Known rows, with every way that one mark hangs from another
{k153 {k421 k932} k912}: 2.092  0.930  1.185  -1.235  0.357  0.203  -1.594  0.834  -0.093  0.076  -0.100  1.346  0.253  -1.435  0.527  1.091  1.291  0.311
{k153 k421 {k562 k19} {k912 {k891 k162}}}: 0.838  2.424  -1.289  -0.738  1.406  0.313  -1.260  -0.380  -0.964  0.452  -1.077  1.182  -1.344  -2.079  -0.590  -0.041  -0.100  2.482
{k932 k421 {k849 {k239 {k562 k19}}}}: -4.760  0.442  4.573  3.808  -2.312  -1.867  -1.609  -0.389  2.247  -0.329  0.262  -0.995  1.408  -0.200  -1.481  2.581  -0.197  -1.986
{k421 {k932 {k849 {k239 {k562 k19}}}}}: -2.121  -0.895  3.118  5.668  -1.280  -0.712  -0.787  -0.585  1.284  -0.775  -0.188  -1.177  1.613  1.619  -1.233  1.961  0.037  -2.927
{k19 k562}: -3.610  -0.305  2.408  1.076  -0.921  1.357  -0.559  0.662  2.214  0.127  1.686  0.034  1.664  0.462  -1.598  1.989  0.376  0.319
{k932 k421 {k849 {k239 k562}}}: -4.804  0.199  4.607  1.939  -2.846  -2.448  -1.104  -0.889  3.121  0.838  1.983  -1.463  1.513  -0.512  -0.829  2.924  0.456  -2.322
{k153 {k421 k932} {k562 k19} {k912 k891}}: 3.573  1.844  -1.849  -0.514  0.667  1.102  -1.990  -0.255  -1.574  -1.891  -2.558  2.140  -1.202  -2.121  0.674  0.378  0.043  2.462
{k912 {k153 k421} k891}: 0.614  0.877  0.245  -3.260  -1.690  1.987  -1.359  1.140  -0.254  0.643  0.562  0.049  -0.442  0.023  -0.348  -0.295  1.023  2.249
{k239 {k562 k19} k849}: -4.234  2.291  3.369  4.885  -0.878  2.289  -2.319  1.468  0.232  -0.719  -0.138  -2.101  -0.490  1.343  -1.178  2.397  1.335  -2.208
{k421 {k932 {k849 {k239 k562}}}}: -2.188  -1.064  3.149  3.819  -1.899  -1.271  -0.412  -1.121  2.120  0.393  1.556  -1.673  1.678  1.284  -0.606  2.341  0.601  -3.236
{k932 k421 k849}: -3.595  1.072  2.502  -0.899  -3.076  -3.430  -1.291  0.009  2.642  -0.642  1.380  -0.525  1.556  -2.111  -0.389  1.727  0.359  0.008
{k153 k562 {k912 {k891 {k421 k932}}}}: 2.518  -0.383  -2.098  -1.067  1.431  0.377  0.513  -0.632  -1.222  -1.257  -0.820  1.185  -1.035  -1.020  2.090  -0.310  -0.560  1.167
{k153 k421 k912}: 0.308  1.478  2.301  -1.360  0.218  0.260  -2.229  1.106  0.227  0.801  0.696  0.970  -0.102  -2.190  0.119  1.519  1.612  1.401
{k891 k162 {k421 {k932 {k849 k239}}}}: -2.208  -3.358  1.681  1.919  0.181  -2.980  2.178  -0.813  1.688  1.146  1.910  -1.517  1.917  1.005  -0.040  -0.458  -0.988  -3.382
{k421 k932}: -0.220  -0.472  0.735  0.948  -1.099  0.555  -0.195  0.360  0.736  -0.869  1.214  -0.510  1.213  0.749  -0.177  0.462  0.308  -1.398
{k912 {k153 {k421 k932} {k562 k19}} {k891 k162}}: 2.413  1.124  -3.487  -1.245  0.442  1.429  0.447  0.060  -1.345  -0.008  -1.363  0.626  -1.355  0.283  -0.558  -1.852  -0.343  0.768
{k891 k162 k421}: -3.126  -1.544  1.259  0.478  1.296  -0.596  1.859  0.633  0.609  1.298  2.075  -1.356  0.690  0.800  -0.409  -0.884  -0.597  -1.628
{k891 {k421 {k932 {k849 {k239 k562}}}}}: -2.360  -2.709  3.021  3.568  -0.138  -1.559  1.025  -0.635  1.340  0.139  0.901  -1.492  1.392  1.265  0.443  1.382  -0.144  -3.546
{k421 {k932 {k849 k239}}}: -1.059  -1.758  2.443  2.196  -2.288  -1.795  -0.561  -0.827  2.160  -0.295  1.822  -0.911  2.081  0.293  -0.163  1.380  0.264  -2.176

Rows
0.520  -0.921  -3.369  -1.689  0.324  -2.004  2.615  -0.923  -0.128  0.461  0.162  -0.527  -0.504  0.377  0.863  -1.806  -0.699  -0.080 -> {k912 {k153 k562} {k891 k162 {k421 {k932 k849}}}}
2.530  1.862  -2.424  -0.575  1.505  0.215  -0.654  -0.697  -1.288  -0.385  -1.848  1.512  -1.020  -1.403  -0.276  -0.544  -0.430  1.425 -> {k153 {k421 k932} {k562 k19} {k912 {k891 k162}}}
1.886  2.047  -2.178  -0.589  0.633  -2.470  -0.940  -1.249  -0.404  -0.639  -2.146  1.240  -0.339  -2.439  -0.299  0.142  -0.190  1.803 -> {k153 {k421 {k932 k849}} {k562 k19} {k912 {k891 k162}}}
-0.339  -1.408  2.303  3.625  0.666  -0.683  -0.159  -0.632  -0.410  -1.162  -2.174  -0.027  1.034  1.267  0.081  1.033  -0.873  -0.709 -> {k153 {k912 {k891 {k421 {k932 {k849 {k239 {k562 k19}}}}}}}}
3.050  1.659  -0.799  0.600  1.505  0.455  -1.828  0.388  -1.126  -1.230  -1.891  2.246  -1.276  -2.586  0.873  0.868  0.692  0.900 -> {k153 {k421 k932} {k562 k19} k912}
1.355  -0.952  -3.688  0.106  1.776  1.241  2.497  0.111  -1.833  -0.544  -1.253  0.114  -1.128  1.749  0.205  -2.923  -1.585  -0.170 -> {k912 {k153 {k562 k19}} {k891 k162 {k421 k932}}}
-0.405  -1.204  0.059  -1.919  -0.393  1.898  0.727  1.270  -0.730  -0.145  0.537  -0.489  -0.222  1.409  0.395  -1.336  -0.176  1.273 -> {k912 k153 {k891 k421}}
1.458  -0.368  -2.678  -1.126  2.346  -0.507  1.901  -1.091  -0.928  0.368  -0.033  0.505  -0.750  -0.328  1.191  -1.202  -1.040  0.165 -> {k153 k562 {k912 {k891 k162 {k421 k932}}}}
-3.115  -0.458  3.978  5.499  -0.578  2.088  -1.100  0.247  0.683  0.269  0.914  -1.349  0.543  2.028  -1.557  1.752  0.127  -2.374 -> {k849 {k239 {k562 k19}}}
0.805  1.655  1.298  -2.640  -0.653  0.853  -2.384  0.433  -0.233  0.171  0.041  0.954  -0.134  -1.693  -0.007  1.043  0.943  2.881 -> {k153 k421 {k912 k891}}
1.347  0.982  1.418  -1.270  -0.525  -2.470  -1.916  0.248  0.765  -0.204  -0.458  1.121  0.927  -2.667  0.486  1.740  1.568  0.828 -> {k153 {k421 {k932 k849}} k912}
2.793  0.646  -1.895  -1.791  -0.062  1.136  -0.377  0.595  -0.359  0.299  0.281  1.002  -1.637  -1.257  1.176  -0.148  1.468  0.097 -> {k912 {k153 {k421 k932} k562}}
2.326  0.897  -3.438  -3.131  -0.032  0.853  0.809  -0.506  -0.537  1.284  0.392  0.201  -1.334  0.017  0.096  -1.471  0.264  0.556 -> {k912 {k153 {k421 k932} k562} {k891 k162}}
1.629  -0.755  -2.792  0.157  -0.065  -0.708  0.848  0.038  -1.206  -2.509  -2.299  0.572  -0.743  -0.047  1.140  -1.343  -0.878  1.153 -> {k912 {k153 {k562 k19}} {k891 {k421 {k932 k849}}}}
-0.457  -0.571  -2.545  -1.856  1.089  0.789  2.291  -0.072  -0.699  1.459  1.272  -0.652  -1.605  0.722  0.472  -2.069  -0.631  0.558 -> {k912 {k153 k562} {k891 k162 k421}}
-1.612  -2.342  0.657  1.073  -0.031  -0.845  2.632  -0.890  0.609  2.010  0.821  -2.043  0.879  3.282  -0.576  -0.766  -0.600  -2.566 -> {k912 k153 {k891 k162 {k421 {k932 {k849 {k239 k562}}}}}}
1.908  0.078  0.181  -1.860  -0.642  1.393  -0.544  1.536  -0.135  0.332  0.413  0.463  -0.112  0.130  0.160  -0.274  1.383  -0.232 -> {k912 {k153 {k421 k932}}}
0.538  1.488  -2.342  -3.255  -0.243  0.966  0.204  -0.177  -0.244  1.998  1.182  -0.147  -1.699  -0.737  -0.264  -1.022  0.542  1.569 -> {k912 {k153 k421 k562} {k891 k162}}
0.562  1.713  -2.280  -1.394  0.351  1.443  -0.212  0.339  -1.033  0.847  -0.524  0.347  -1.784  -0.447  -0.919  -1.372  -0.010  1.809 -> {k912 {k153 k421 {k562 k19}} {k891 k162}}
1.568  -0.971  -0.135  -1.084  0.862  0.684  0.397  0.306  -0.994  -1.217  -0.753  0.720  0.506  0.438  1.128  -0.478  -0.573  0.876 -> {k153 {k912 {k891 {k421 k932}}}}
0.549  -0.980  -0.641  -1.174  1.735  -0.168  1.750  -0.143  -0.690  0.462  -0.026  -0.018  0.718  1.152  0.201  -1.338  -1.046  -0.112 -> {k153 {k912 {k891 k162 {k421 k932}}}}
-0.422  -1.597  -1.380  -1.783  -0.308  -1.730  2.454  0.030  0.124  0.423  0.177  -1.058  1.100  1.789  -0.155  -1.980  -0.702  -0.325 -> {k912 k153 {k891 k162 {k421 {k932 k849}}}}
-0.334  0.885  -0.343  -3.313  -0.775  1.184  -0.004  0.694  -0.016  2.174  1.260  -0.649  -0.302  0.738  -1.283  -1.196  0.621  1.221 -> {k912 {k153 k421} {k891 k162}}
2.544  -0.146  -2.044  0.841  2.004  0.907  0.096  -0.167  -2.048  -2.543  -2.514  1.602  -1.042  -0.654  1.459  -0.669  -1.213  1.434 -> {k153 {k562 k19} {k912 {k891 {k421 k932}}}}
1.401  -1.740  -1.106  -1.748  -0.212  1.862  1.388  0.954  -1.051  -0.878  -0.252  -0.189  0.181  2.107  0.831  -1.767  -0.501  0.171 -> {k912 k153 {k891 {k421 k932}}}
-0.178  0.428  -1.454  0.605  2.647  0.150  0.848  -0.304  -1.438  -0.130  -0.997  0.615  -1.265  -0.664  0.182  -1.092  -1.332  1.447 -> {k153 {k562 k19} {k912 {k891 k162 k421}}}
